Each row was made from one small tree. The marks that hang from a mark follow it in brackets, in the order of their numbers. Every link used is in the known rows. Write each row's tree.
In the rows, 128 means zero.
Known rows:
z545(z508(z789(z139 z398))): [ 70 126  77 105 128 135 128 124  71 149 159 144 155 208  75 161 130 145
  93 103]
z789(z139(z449 z545(z508)) z398): [ 71 142  81 103 131 137 150  90 108 125 146 145 154 196  60 141 157 141
 110 131]
z508(z545 z562 z789): [106 132 105 123 118 162 144 182 111 167 116 124 141 141  86 134  79  53
  84 116]
z937(z562(z508(z545 z789(z398)))): [ 78 131 100 136 112 167 119 136  83 162 134 124 145 160  98 149  81  91
  96 136]
z545(z508(z562 z789(z139))): [ 96 116  89 113 132 144 144 131  83 163 143 141 155 184  43 136 123 103
  83 100]
z562(z508(z545 z789(z398))): [ 70 134  98 106 109 161 144 122  90 150 141 127 152 172 103 152  92 104
  92 123]
z388(z562(z508(z545 z789(z139 z398)))): [ 70 118  86 114 106 170 120 126  68 136 118 131 160 186  65 155  78 116
 117 107]
z789(z139 z398): [105 138  88 115 124 141 124 143  85 140 133 151 129 170 112 157 117 145
 113  97]
z937(z562(z508(z789))): [115 134 118 132 131 159 127 123  95 167 141 125 137 136  81 115 111 109
  79 127]
z789(z139): [137 135 106 112 131 140 140 143 107 142 136 148 129 148  84 131 126 135
 102 100]
z139(z449 z545): [116 161 114 108 134 145 157 127 149 133 127 131 133 129  88 105 143 112
  96 139]
z937(z562(z508(z545 z789(z139(z449) z398)))): [ 53 137  82 131 104 164 138 125  83 158 155 139 158 183  52 165  95  96
 111 130]
z388(z562(z508(z789(z139)))): [108 119 103 109 125 161 127 112  79 142 127 132 153 164  47 121 110 135
  99  98]
z508(z545 z562 z789(z139(z449) z398)): [ 50 141  68 120 102 160 147 170  90 159 134 143 156 186  68 175  83  69
 110 108]
z545(z508): [123 127 113 107 150 127 151 106 113 135 128 133 135 149  94 119 144 130
  86 120]
z398(z789(z139(z449 z545(z508(z562))))): [116 135 101  89 139 149 181 102 106 149 143 126 164 191  30 101 131 115
  94 129]
z388(z562(z508)): [129 124 121 114 141 155 137  94 101 127  94 127 133 126  94 105 114 130
 105 113]
z139(z449 z545 z789): [113 171 118 105 130 161 170 128 145 147 142 116 144 146  68  82 139 122
  96 142]

Which tree is each row?
[ 89 148  87 110 111 159 111 157  93 152 152 138 146 188  82 142 116 134
  96 114]
z508(z789(z139(z545) z398))
[130 148 106  86 135 138 176 135 108 145 152 132 142 171  70 119 120 143
 102 109]
z398(z789(z139(z449)))
[ 47 144  80 110 129 152 146 115 101 153 132 128 161 187  72 135 131  89
  86 135]
z139(z449 z545(z508(z562 z789(z398))))
[ 63 152  89 111 133 162 166  98 106 153 130 120 161 187  69 109 134 106
 102 141]
z139(z449 z545(z508(z562)) z789(z398))
[116 154 102 107 125 148 155 128 136 133 143 143 140 151  56 116 145 125
 104 126]
z789(z139(z449 z545))
[109 146  93 114 119 153 117 140 101 137 134 145 135 171  97 138 122 141
 109 116]
z789(z139(z545) z398)
[ 66 137  76 114 128 147 151  98  97 138 129 147 158 194  56 142 140 109
 112 124]
z789(z139(z449 z545(z508(z562))) z398)
[ 75 135  88 125 111 163 127 182  90 164 114 128 143 163 114 160  69  63
  96 112]
z508(z545 z562 z789(z398))
[ 66 160  94 100 135 151 164  89 116 139 147 119 159 190  74 108 151 138
 102 149]
z139(z449 z545(z508) z789(z398))
[ 47 137  71 100 128 130 149 112  84 143 164 146 161 210  60 164 144 137
  97 110]
z545(z508(z789(z139(z449) z398)))
[ 82 131  96 104 124 156 149 100  92 135 132 135 158 166  31 124 123 129
 106 107]
z388(z562(z508(z789(z139(z449)))))
[115 138  99 120 116 168 129 165 105 167 137 136 148 163  50 118 109  93
  86 111]
z508(z562 z789(z139(z545)))
[ 85 157  85 110 118 148 138 128 114 130 139 148 141 174  82 142 136 134
 116 123]
z789(z139(z449 z545) z398)
[ 76 128  97 112 127 161 114 112  71 140 109 123 145 164 106 133  98 134
 101 109]
z388(z562(z508(z789(z398))))
[ 70 131  90 104 135 133 130 124  83 148 143 131 146 186 105 149 129 132
  83 116]
z545(z508(z789(z398)))
[ 74 129  75 124 103 164 126 182  78 166 128 141 150 185  82 170  71  77
 105 100]
z508(z545 z562 z789(z139 z398))
[109 123 106 133 112 169 131 136  92 164 151 133 152 158  40 135  91  93
  94 126]
z937(z562(z508(z545 z789(z139))))
[ 55 151  85  99 106 162 151  93  97 144 168 140 165 197  51 140 135 134
  98 126]
z562(z508(z789(z139(z449 z545) z398)))
[101 131 115 105 114 161 161 123 112 151 144 122 152 150  76 126 101  95
  82 127]
z562(z508(z545 z789))
[ 85 145  91 107 112 149 161 162 122 147 155 138 153 167  44 147 109  91
  98 116]
z508(z545 z789(z139(z449)))
[ 78 126  88 135 105 169 116 137  70 163 149 138 151 181  67 160  82 103
 104 123]
z937(z562(z508(z545 z789(z139 z398))))
[134 156 110  85 130 151 170 132 124 143 153 126 147 172  56 100 127 140
  99 128]
z398(z789(z139(z449 z545)))
[ 79 140  92 103 105 167 130 106  84 151 162 138 160 194  65 135 122 141
  92 119]
z562(z508(z789(z139(z545) z398)))
